Known rows, with every way that one mark hangs from another
munu[tiru vare[fedi[resirot] gipep]]: [-3.16 -1.51 -0.91  2.24 -3.42 -3.42  0.99  1.92 -3.24  0.67  0.11 -1.37
  0.29  1.75  7.51 -2.86  4.70  0.89 -6.20  1.39 -1.33 -0.31  3.14]
fedi[resirot[lifi] tiru]: [-1.75  0.37 -1.44 -0.10  0.94 -2.13 -0.12  1.46 -2.75 -2.80 -2.38 -3.75
 -0.97 -1.60 -2.76 -2.79  0.49 -3.84 -3.45 -1.39  2.73  0.90 -1.27]
gipep[resirot[lifi munu[tiru]] vare]: [-1.55  0.47  2.17 -2.55  4.81  1.96 -1.44  1.93 -2.65 -4.54 -1.57 -1.45
 -0.70 -1.53  2.38  1.06  6.09 -3.54 -2.54  3.09  0.75  1.45 -2.54]
gipep[resirot[fedi]]: [ 0.69 -0.94  0.64 -0.12  2.44  3.33 -0.64 -2.17  0.29 -1.73  1.84 -0.70
 -0.56  2.80 -0.07  1.17  1.12 -4.47 -1.38  2.62  1.02  1.53  0.01]
vebaz[resirot[fedi gipep[vare]]]: [-0.02 -0.92  0.14 -0.28  2.54 -0.41 -4.79 -2.89 -0.15  0.79  0.52 -3.20
 -2.24  0.16  2.04 -0.48  1.19 -6.40 -3.48  0.72 -1.39  0.77  3.40]
fedi[resirot[gipep munu[tiru]]]: [-2.12 -1.25 -0.58  0.16  4.87 -1.31  0.98  0.27 -1.31  1.21 -1.50 -2.88
  0.08 -1.11  4.81 -2.82  1.10 -1.50 -4.08  1.37  0.63 -0.07  2.27]
vebaz[resirot[munu]]: [-1.20  1.00 -1.03 -1.16  1.78  0.53 -0.74 -1.99 -0.29  1.17 -1.37 -0.16
  0.71 -2.94  3.12  0.81  0.69 -2.88 -3.01 -0.31 -3.60 -1.52  0.86]
munu[tiru vare[fedi gipep[resirot]]]: [-3.14 -2.51  0.34  1.78 -3.74 -1.08  0.53  2.43 -2.58 -0.39  0.26  0.64
  0.31  3.16  5.82 -0.52  5.37  0.65 -4.49  4.63 -2.43  1.78  1.33]
vebaz[resirot]: [-1.00  1.62 -1.58 -0.84 -0.40 -0.74 -0.62 -1.62  0.22  1.10 -0.95  1.20
 -0.24 -2.65  0.43  0.89 -0.60 -1.79 -2.62 -0.84 -2.43 -0.49  1.20]
resirot[lifi munu]: [-1.34 -0.30 -1.43  0.19  3.57  1.15 -2.61  0.75 -0.04 -2.20 -2.06 -2.62
  1.13  0.18  0.35 -0.74  1.47 -2.89 -1.36  0.04  0.89 -2.43 -1.98]
gipep[resirot[lifi munu[vare]]]: [-2.75  2.18  1.27 -1.44  2.44  0.95 -1.96 -0.72 -1.98 -3.27 -2.21 -0.38
  0.16  0.40  1.96  0.60  2.75 -5.41 -2.26  4.34  0.65 -0.24 -4.27]
munu[tiru vare[fedi[resirot]]]: [-4.13  1.42  0.55  2.51 -2.67 -2.00  1.86  1.15 -1.48  0.67 -0.01 -0.20
 -1.96  0.45  5.27 -2.08  4.18 -0.93 -5.41 -0.27 -0.61  0.25  2.12]
munu[tiru vare]: [-4.04  0.09  2.83 -0.22 -2.17 -1.37  0.20  2.68  0.02 -0.21 -1.29  0.64
 -2.83 -0.12  2.69  0.83  3.03  1.52 -1.45  0.65 -1.37  1.73  0.31]
resirot[fedi[tiru] gipep lifi]: [-2.05 -5.43 -1.62  2.71  2.45 -0.52 -4.95  2.52  0.50 -2.10 -1.93 -7.29
 -2.41  3.86 -4.10 -3.02  0.21 -4.72 -2.32  0.07  2.33  1.57  1.13]
gipep[resirot]: [ 0.46  1.16  0.75 -1.50  1.07  1.30  1.16 -1.48 -1.24 -1.13  0.32  1.59
  0.57 -0.09 -0.19  1.02 -0.10 -1.81 -0.75  3.03  0.64  1.54 -1.32]
resirot[fedi gipep munu[tiru vare]]: [-4.05 -4.29  2.37  1.75  2.96  0.23 -3.12  1.42  1.60  0.63 -0.68 -4.17
 -2.32  3.51  5.54 -1.02  3.61 -2.72 -2.85  2.51 -1.62  0.94  2.91]
vare[fedi[tiru]]: [-1.61 -3.17 -0.65  3.35 -3.38 -0.61  0.42  2.81 -1.55  1.10  0.19 -2.66
 -0.92  1.20 -0.52 -1.68  2.19 -0.06 -2.06 -1.38 -1.49  2.30  1.93]
munu[vare[fedi[tiru] gipep]]: [-3.05 -4.65 -0.29  2.90 -6.18 -3.35 -0.67  3.72 -3.66  1.07 -0.78 -3.24
 -0.52  2.64  3.56 -2.50  4.02  0.39 -3.40  1.59 -3.14  2.65  2.14]
gipep[vare]: [ 0.92  1.02  2.34 -1.69  0.31 -0.53 -1.00  0.07 -2.03 -0.71  0.64 -0.75
 -0.82 -1.56  1.43  0.54  2.43 -1.35  0.30  0.34 -0.18  1.26 -0.29]
munu[tiru vare[gipep[resirot[lifi]]]]: [-3.51 -1.29  0.20 -1.06 -0.49 -2.00 -1.81  3.32 -2.32 -4.15 -2.46 -0.27
 -0.12  1.61  2.27  0.00  4.08 -0.57 -3.82  4.91  0.62  1.31 -1.94]
lunutut[fedi[resirot[gipep munu] tiru]]: [-2.26 -3.64 -0.75  0.77  2.45 -1.33  0.30 -0.04 -3.04  1.70  2.85 -6.27
 -0.48  1.63  1.46 -2.11  1.34 -1.83 -3.58 -0.97  1.00  2.32  1.74]
fedi[resirot[gipep lifi] tiru]: [-2.06 -1.28 -2.47  0.87  2.36 -3.76 -1.32  1.32 -2.72 -1.60 -3.10 -5.01
 -1.33 -0.40 -2.77 -4.58 -1.08 -4.34 -3.81  0.20  3.60  1.31 -0.01]
resirot[fedi[tiru] gipep[vare] lifi]: [-0.98 -4.64  0.51  1.33  2.92 -0.97 -5.94  2.46 -1.53 -2.84 -1.21 -7.68
 -3.45  2.51 -2.43 -2.39  2.76 -6.26 -2.23  0.34  2.08  2.99  0.94]

Rows
[-0.44 -4.84 -1.72  1.67 -3.18 -0.71  1.37  2.36 -4.45 -0.42  0.53 -2.09
  1.37  2.02  1.40 -1.54  3.03 -0.64 -3.43  3.24 -1.68  3.32  1.43]
vare[fedi[tiru] gipep[resirot]]
[-3.09 -3.70 -1.51  1.25  4.45  1.31 -3.13 -0.31  2.31  1.38 -0.93 -3.70
 -1.21  0.63  4.02 -0.39  1.62 -3.56 -5.25  0.53 -2.71 -0.26  4.25]
vebaz[resirot[fedi gipep munu[tiru]]]
[-0.25  0.56  0.14  0.41  3.07  2.57 -2.50 -0.52 -3.21 -3.19  0.27 -2.30
  1.10  0.48  2.99 -0.52  5.48 -6.15 -3.43  2.97  0.73 -0.38 -2.03]
gipep[resirot[lifi munu] vare[fedi]]
[-1.20 -0.99  0.79  0.95 -0.80  0.35 -1.29  2.18 -4.60 -3.58 -0.60 -2.95
 -1.38  0.58 -1.54 -0.91  5.17 -5.19 -3.33  1.52  1.07  3.77 -1.46]
gipep[resirot[lifi] vare[fedi[tiru]]]
[-5.62 -1.01 -0.22  3.58 -0.45  0.03 -2.52  3.94  0.24 -1.44 -2.12 -2.64
 -1.08  2.13  4.27 -1.18  6.08 -1.33 -4.52  0.11 -1.29 -1.29  0.04]
resirot[lifi munu[tiru vare[fedi]]]
[-2.46 -1.01 -0.06  0.02  2.66  1.09  1.60  0.45 -1.07  0.19  4.13 -2.55
 -0.14  1.06  4.36  0.40  4.28  1.03 -3.72 -2.29  0.43 -0.03  1.43]
lunutut[fedi[resirot[munu[tiru]]]]
[-1.81 -1.20 -0.17  0.03 -1.04 -1.27  1.73  0.63 -2.89 -0.03  3.78 -3.47
 -1.45  1.13 -1.21 -0.44  1.75 -0.10 -2.82 -2.82  1.49  2.84  0.81]
lunutut[fedi[resirot tiru]]
[-2.95 -2.57 -2.58  1.81  1.35 -2.61 -1.85  1.27 -2.02 -1.35  1.98 -6.02
 -1.69  2.62 -3.41 -2.95  0.18 -2.80 -4.02 -1.52  4.41  1.59  0.27]
lunutut[fedi[resirot[gipep lifi] tiru]]
[-1.95 -3.70 -1.11  1.65  1.05  0.79 -3.74  2.71  0.31 -3.18 -1.32 -5.59
 -2.47  2.85 -4.01 -1.20  2.03 -4.31 -2.08 -1.76  1.60  1.43 -0.17]
resirot[fedi[tiru] lifi]
[-1.18 -3.36 -4.78  3.00 -1.66 -3.14 -1.08  2.93 -4.43 -1.87 -1.61 -5.38
  1.23  1.54  0.76 -5.02  2.80 -2.53 -6.03 -0.34  1.57 -0.59  1.22]
vare[fedi[resirot[lifi] tiru] gipep]
[-2.79 -2.52 -1.18  1.11  4.04 -0.40  0.56  0.10 -0.57  1.45  3.57 -4.12
 -0.12  2.06  4.23 -1.40  2.26  0.22 -4.26 -0.47  1.31  0.26  2.61]
lunutut[fedi[resirot[gipep munu[tiru]]]]
[-0.99 -2.38 -1.51  1.39  4.91  3.21 -4.92  0.09  1.31 -3.08 -0.41 -4.96
 -0.01  3.10  0.54 -0.81  2.45 -5.23 -2.14 -0.33  1.13 -2.73 -0.60]
resirot[fedi lifi munu]
[-0.82 -2.11  1.64  1.66 -3.15 -0.89 -0.30  2.58 -3.80  0.11  0.58 -3.20
 -1.88 -0.08  0.99 -1.17  4.65 -1.38 -1.88 -0.96 -1.73  3.67  1.77]
gipep[vare[fedi[tiru]]]
[-3.47 -3.71 -0.32  3.01 -4.80 -2.42 -0.52  4.01 -1.27  0.84 -0.22 -1.03
  0.04  3.20  6.09 -1.76  5.39  2.71 -3.73  1.52 -2.92  0.50  2.78]
munu[tiru vare[fedi gipep]]
[-5.70  0.01  0.21  2.13 -2.21 -0.53 -0.58  0.83 -0.07  2.16 -1.34  0.09
 -1.21 -0.95  7.03  0.58  5.14 -1.70 -6.12 -0.19 -5.42 -0.49  2.85]
vebaz[resirot[munu[tiru vare[fedi]]]]
[-2.78 -0.94 -2.51  0.95  6.14 -1.51 -1.54  1.28 -0.92 -1.23 -2.99 -4.26
  0.24 -0.61  2.17 -3.49  1.32 -3.10 -4.91  0.90  2.60 -2.02  0.40]
fedi[resirot[gipep lifi munu[tiru]]]
[-2.93 -5.33  1.19  0.53  0.83 -0.01 -2.75  2.41 -0.51 -0.75 -0.37 -4.20
 -0.43  3.33  7.67 -0.36  6.04 -0.59 -3.43  2.27 -3.11  0.17  2.34]
resirot[fedi munu[tiru vare[gipep]]]
[-0.52 -5.24 -1.83  0.28  1.58  0.36 -3.22  2.33 -2.60 -4.52 -0.80 -5.34
  0.12  3.59 -1.98 -1.35  2.70 -4.65 -3.62  2.95  1.43  2.49 -0.57]
vare[gipep[resirot[fedi[tiru] lifi]]]
[ 0.76  0.45  1.43 -1.25  4.25  2.63 -4.40 -1.43 -1.43 -5.25  1.05 -2.65
 -1.57  1.98 -0.85  0.53  3.98 -7.56 -2.27  2.57  2.76  1.29 -2.03]
gipep[resirot[fedi lifi] vare]
[-0.38  1.05 -0.02 -1.36  1.15 -2.45 -2.62 -1.95 -1.63  1.61 -1.18 -0.82
 -1.33 -2.66  2.17 -0.31  0.12 -3.86 -2.88  1.24 -1.39  1.20  2.01]
vebaz[resirot[gipep[vare]]]
[ 0.43 -2.67  4.05 -2.30  3.90  2.81 -1.13 -0.25 -4.11 -2.24  1.01 -4.86
 -1.72  0.09  2.34  1.05  5.64 -6.99 -1.98  2.55 -1.60  4.97 -0.22]
gipep[resirot[fedi[tiru] munu] vare]
[-0.76 -4.39 -2.87  2.05 -0.54 -1.96  1.20  1.40 -5.18  1.22 -0.45 -5.32
  2.47  0.38  5.53 -4.29  3.90 -1.69 -5.42  0.44 -1.97  0.11  2.80]
vare[fedi[resirot[munu] tiru] gipep]
[-1.39 -2.06 -2.47  1.51  4.97 -0.23 -3.78  0.70  0.32 -1.13 -2.56 -4.03
  0.84  1.23  0.41 -2.58 -0.20 -3.47 -1.68  2.01  1.87 -2.21 -0.60]
resirot[gipep lifi munu]
[-3.09 -1.47 -1.76  0.09  2.37 -0.16 -0.94  1.26 -2.76 -2.42  2.02 -6.08
 -0.58  1.16 -0.56 -1.51  3.17 -2.88 -4.16 -2.65  2.53  0.61 -1.20]
lunutut[fedi[resirot[lifi munu] tiru]]
[-1.07 -0.86 -1.27  1.76  1.49 -0.45 -2.99 -1.78 -1.72  2.80 -0.11 -2.54
  0.15 -1.27  5.88 -1.67  2.86 -5.12 -5.12  1.37 -3.40 -0.70  3.81]
vebaz[resirot[gipep[vare[fedi]] munu]]
[-1.12 -1.95  1.23 -0.75  0.49 -2.92 -0.47  0.35 -4.67  0.50  3.92 -5.59
 -2.51  0.76  0.42 -1.58  2.51 -2.21 -2.98 -0.90  2.17  4.55  1.87]
lunutut[fedi[resirot[gipep[vare]] tiru]]
[-3.63  1.33 -0.66  1.94 -2.21 -0.42 -1.34 -1.71 -0.69  2.18 -0.81 -0.11
 -0.26 -0.75  6.40  0.11  3.60 -4.02 -5.17  0.45 -5.04 -1.58  2.06]
vebaz[resirot[munu[vare[fedi]]]]
[-4.47 -0.95  1.34  3.43 -3.83 -0.80  0.09  3.09 -0.06  0.69  0.24  0.14
 -2.22  1.98  4.00 -0.46  4.52  1.19 -3.21  0.07 -2.14  0.98  1.81]
munu[tiru vare[fedi]]
[-2.26 -4.73 -1.35  1.15  2.89 -0.13 -3.22 -0.74 -0.21  1.74 -1.57 -5.86
 -1.58  0.26  1.48 -1.28  0.75 -5.96 -4.70  0.30 -3.00  1.76  3.69]
vebaz[resirot[fedi[tiru] gipep munu]]
[ 0.31 -1.78 -0.06  2.69 -0.29 -1.12 -2.11 -0.06 -1.73  1.39  1.00 -2.50
 -0.54  1.75  2.76 -2.45  2.41 -2.51 -1.89  1.30 -0.11  0.68  2.85]
resirot[gipep[vare[fedi]]]
[-0.08  1.13 -0.76 -0.91  6.54 -1.63 -3.36 -1.19 -3.62 -1.72 -1.71 -4.87
  0.29 -1.46  3.18 -3.77  1.81 -6.97 -3.94  2.00  3.17 -1.79 -0.56]
fedi[resirot[gipep[vare] lifi munu]]
[-2.43 -2.10 -2.11  3.63  2.95 -0.79  0.93  0.50 -1.01  2.18 -0.20 -3.44
  0.87  0.79  5.84 -3.79  2.78 -1.87 -5.76  0.79 -0.23 -1.03  3.80]
vare[fedi[resirot[gipep munu[tiru]]]]
[ 0.41 -1.39  0.68 -0.45  4.75  4.21 -0.86 -2.57 -0.16 -1.30  1.54 -2.12
  0.65  2.35  2.70  1.31  2.61 -5.64 -1.78  3.16 -0.43  0.47 -0.06]
gipep[resirot[fedi munu]]
[-2.34  0.12 -3.46  2.68 -2.25 -3.64 -2.21  0.72 -3.32 -1.64 -0.98 -2.65
  1.15  2.39  4.41 -4.42  3.21 -3.55 -6.03  1.57  1.50 -2.86  0.39]
munu[vare[fedi[resirot[lifi]] gipep]]
